Each row was made from one path, in order. Every step used is in the known rows, and no mark comes twice. Write each row's path.
Known rows:
tosora > suse > fano > viza: [13.0 -1.5 -4.2 -0.2 20.6 12.6 10.7 31.9  2.0  6.4 15.9 30.5  7.0  2.4
 27.3 -7.6 -5.4 21.5  2.6  6.9 13.3]
suse > fano > sozis > tosora: [ -1.0  -8.2  -8.8  26.3 -31.8 -14.3   0.4 -12.0   4.7   2.4  -1.3  29.7
   7.0  19.7  30.4  37.6  -7.0  26.5  22.3  -2.5  -3.9]
sozis > fano: [-15.4 -15.7  33.8   6.3  11.6 -18.4  -3.2 -18.1  18.1   6.2 -13.6  31.9
  -2.7  21.1   7.5 -27.4  -3.6  -0.9  10.7  27.5  -7.1]
tosora > viza: [  9.0   2.6  46.7 -25.6  45.4  -6.7   4.2  18.4  24.5  12.4 -15.2  18.1
  -6.6  29.0  29.2 -28.0 -12.8 -17.9 -14.9  17.8  29.5]
suse > viza > fano > sozis > tosora: [ -3.3   4.3 -16.3  16.1 -42.3  -0.2  -9.8 -41.0   0.1   3.0  -9.9 -33.0
   5.1 -23.9   2.4  31.1  -1.3   0.2  14.4 -22.1 -19.6]
suse > fano > viza: [  2.2   0.4   8.6  13.3   4.0 -30.1  -8.2   0.0   0.2   9.9   0.2  11.2
   8.2  16.8  30.1 -24.4  -5.7  14.6  -4.5   9.2  11.7]
tosora > viza > nilam: [ -0.5  -4.9  47.6   1.2   4.3  -5.1  -8.9   5.9  24.4  -2.1 -21.8   9.6
  -3.0  40.7  -7.6 -39.1  -7.7 -24.7 -12.8   3.9  20.2]
sozis > fano > suse > viza > nilam: [-25.9 -15.3  23.7  28.8 -22.3 -56.3 -18.9 -35.4   4.0  -6.3  -9.1 -11.8
   3.1  30.2 -34.3  -7.2   4.3   2.1  17.8  -2.4  -2.6]
tosora > suse > viza > fano: [ 11.4   0.2   8.7 -27.2  36.5  31.5   3.6  -1.5  27.7   2.1   4.9 -19.1
   1.0 -33.1   4.9  -3.0   1.0  -4.2   4.2 -12.6 -11.5]
sozis > tosora > suse > fano > viza > nilam: [ -7.7 -25.0 -13.4  42.5 -77.7  44.3  -7.4   0.7   4.7 -26.6   5.1  15.6
  10.0  13.4 -25.6  10.6  -1.1  14.8  20.6 -20.6  -7.5]
sozis > fano > suse > viza: [-15.7  -7.9  19.8   3.5  14.8 -57.5  -5.0 -22.1   3.1   6.8  -1.6  -5.8
  -0.6  18.8   3.4   2.0  -1.2   8.2  15.3  12.2   6.1]
suse > fano > viza > nilam: [ -6.9  -6.3  10.9  40.1 -34.3 -27.4 -21.4 -13.0  -0.3  -5.6  -6.1   4.6
  12.0  28.5  -5.5 -35.2  -0.4   8.2  -1.6  -5.8   4.0]
nilam > viza > tosora > suse > fano > sozis: [ 18.2  -0.3 -38.9  -6.9  19.0  -6.9  10.9  42.7 -16.5  -8.1  24.6  26.0
  -1.0 -22.2  10.6  40.2   8.3  25.1   7.8 -22.1  24.1]
tosora > suse: [  8.0   1.7   6.5 -34.8  52.5  44.4  20.8  24.6  19.3   6.4   3.2  15.3
  -4.8  14.3  14.6  -8.7  -3.0  -2.9  -6.4  23.7  -9.3]
nilam > viza > fano > sozis > tosora > suse: [  0.2  -2.1 -49.1  -6.6 -25.9  59.9  13.0  16.9 -30.6  -3.7  14.2  -6.2
  -8.7 -51.7 -18.0  47.2  10.3   2.6   3.6 -27.2  -0.8]
nilam > viza: [ -6.9   1.2  -6.2 -36.2  61.3  -1.4   0.2   5.1  -0.6  10.1  -7.5 -27.7
 -12.0  16.2   9.6 -12.5   8.5 -10.6 -22.0   5.3  21.3]
viza > fano > sozis: [  4.0  22.1   1.3   4.9  -3.9 -10.9   1.0  -7.0 -18.0  17.5  -2.6   6.4
   3.2 -23.9   8.1 -13.5   0.1  -1.7 -10.7   9.7 -20.7]
sozis > fano > suse > viza > tosora: [-15.4 -11.0  10.0  19.5 -27.0 -62.8 -16.4 -34.1  -1.2 -17.9  -0.3  -8.5
   1.7   3.1 -27.5   3.4   3.4   0.2  17.6   1.4  -8.8]

Which path is each row?
[  5.0  -4.6 -30.1 -32.7  31.2  37.3   7.7  25.9  -2.4 -19.1  11.0 -14.2
 -11.5 -13.1 -22.2   4.8  12.3 -10.2 -12.4  -6.2   6.9] => nilam > viza > tosora > suse
[ -8.3   3.9 -13.0  24.5 -62.9  17.5  -3.9 -27.3 -15.5  -0.6  -6.7  -1.3
   2.6 -24.2 -10.5  14.9  -0.1  -2.8   5.0  -4.9 -30.7] => viza > fano > sozis > tosora
[ 20.7  17.4 -10.9 -14.7  30.9  15.3  12.8  11.4   0.2  18.8   9.2  -6.4
   3.8 -38.5  17.4  19.5   0.0   7.7   4.8  -9.2  -8.5] => tosora > suse > viza > fano > sozis
[ 10.9   2.6 -30.2 -13.1  10.2  38.5  19.8   3.9   9.2   9.9   1.5 -12.8
   1.0   8.7  21.2  55.7  -5.4  11.4  19.8  -5.9  -8.4] => fano > sozis > tosora > suse > viza
[  7.1   2.6  49.7 -11.3   4.1  -3.1  -6.1   6.9  17.4   3.9 -10.7  17.3
  -3.9 -20.7   7.6 -35.9  -8.2 -20.7 -14.7   0.0  16.3] => tosora > viza > fano
[ 10.1 -17.8 -18.8 -15.9  26.1  10.4   2.1  30.8  11.4 -24.7  19.6  15.6
  -3.9 -16.8  -3.0  18.5   9.6  13.9   5.4 -24.0  21.4] => nilam > viza > tosora > suse > fano
[ -1.3  11.4  -4.3  -2.7  -2.2 -44.1 -11.5 -25.9  -2.0 -12.4   1.2 -45.5
   1.8  12.7 -17.7   4.4   4.1  -9.4  -5.9   1.2 -10.0] => fano > suse > viza > tosora
[-15.6  -6.3  14.4  19.4 -13.8 -21.1  -6.7 -13.8 -12.3  11.1  -9.8  19.7
   1.5  12.7   1.6 -39.3  -4.8  -1.2   2.3  27.2   0.4] => sozis > fano > viza
[ 13.3   1.9   4.7 -39.4  73.3  26.6  14.6  12.2  34.4  11.8   0.3 -15.3
  -1.4  15.4  26.1   5.9  -3.3  -0.9   3.1   6.2   0.7] => tosora > suse > viza
[ -8.9  12.6   9.6   5.3 -12.4 -17.9  -5.9 -13.6 -19.4  -1.5   7.0 -13.1
  -0.8 -21.6 -21.8 -20.4   4.2  -6.0 -16.8  11.0 -18.9] => viza > fano > suse
[21.6  6.7 -6.6 -5.5 43.5 -0.5 23.3 43.2  4.8 17.8 16.7 57.3  5.5  5.5
 46.1 25.0 -5.8 34.5 12.9  9.6  7.2] => tosora > suse > fano > sozis
[ -5.6  -1.7 -16.3 -20.3  15.7  -5.8 -10.6  -6.6  -4.7 -15.1  -4.8 -30.3
  -9.7   1.6 -19.5 -11.8  12.1 -18.6 -19.0  -5.0   7.0] => nilam > viza > tosora
[-12.5  -0.3 -37.6   7.0 -39.7  15.8  -5.1 -15.8 -33.4  -0.2  -0.9 -24.7
  -7.0 -38.5 -16.6  30.3   9.8  -3.4  -3.4 -25.8  -0.6] => nilam > viza > fano > sozis > tosora
[  7.0   3.0 -29.7  -4.0  -9.8  55.5  26.5  19.2  -5.7   6.4   5.0  20.7
  -1.7   8.9   8.2  40.2  -5.2   8.2  10.1  12.1 -19.2] => fano > sozis > tosora > suse
[-11.9   6.8   0.6  20.0 -29.6  -0.7 -15.3 -17.9 -13.7   0.1 -15.3 -21.0
   4.9  32.5 -26.6 -49.4   1.8 -17.9 -19.5  11.4 -10.0] => fano > viza > nilam
[  9.2   8.2 -23.3  -1.4 -18.6  34.4   6.1  16.5 -15.2 -13.5   9.5  -3.2
   1.9  -8.2 -20.0 -20.4   0.0 -12.8 -12.9  14.6 -15.6] => fano > viza > tosora > suse
[-12.6   5.1   7.8   3.5   4.8 -36.9 -14.4 -25.6   2.6  -3.0  -7.3 -48.9
   2.8  37.4 -24.7  -5.5   5.1  -7.1  -5.3  -3.0  -3.9] => fano > suse > viza > nilam
[ 16.9  18.6  29.5  -0.7   1.7 -19.4   2.7  20.4 -10.9  19.5  -5.3  28.2
  -0.9 -24.2  20.3 -15.7  -9.4 -11.2 -13.0   1.5  18.9] => tosora > viza > fano > sozis
[ -9.7  -5.9  22.8  14.5 -66.4   3.7  -7.5  -5.6 -10.3 -16.4   0.9   0.7
  -4.9 -23.6 -25.9   7.6  -6.3 -17.2  -3.4 -12.0   9.2] => sozis > tosora > viza > fano > suse
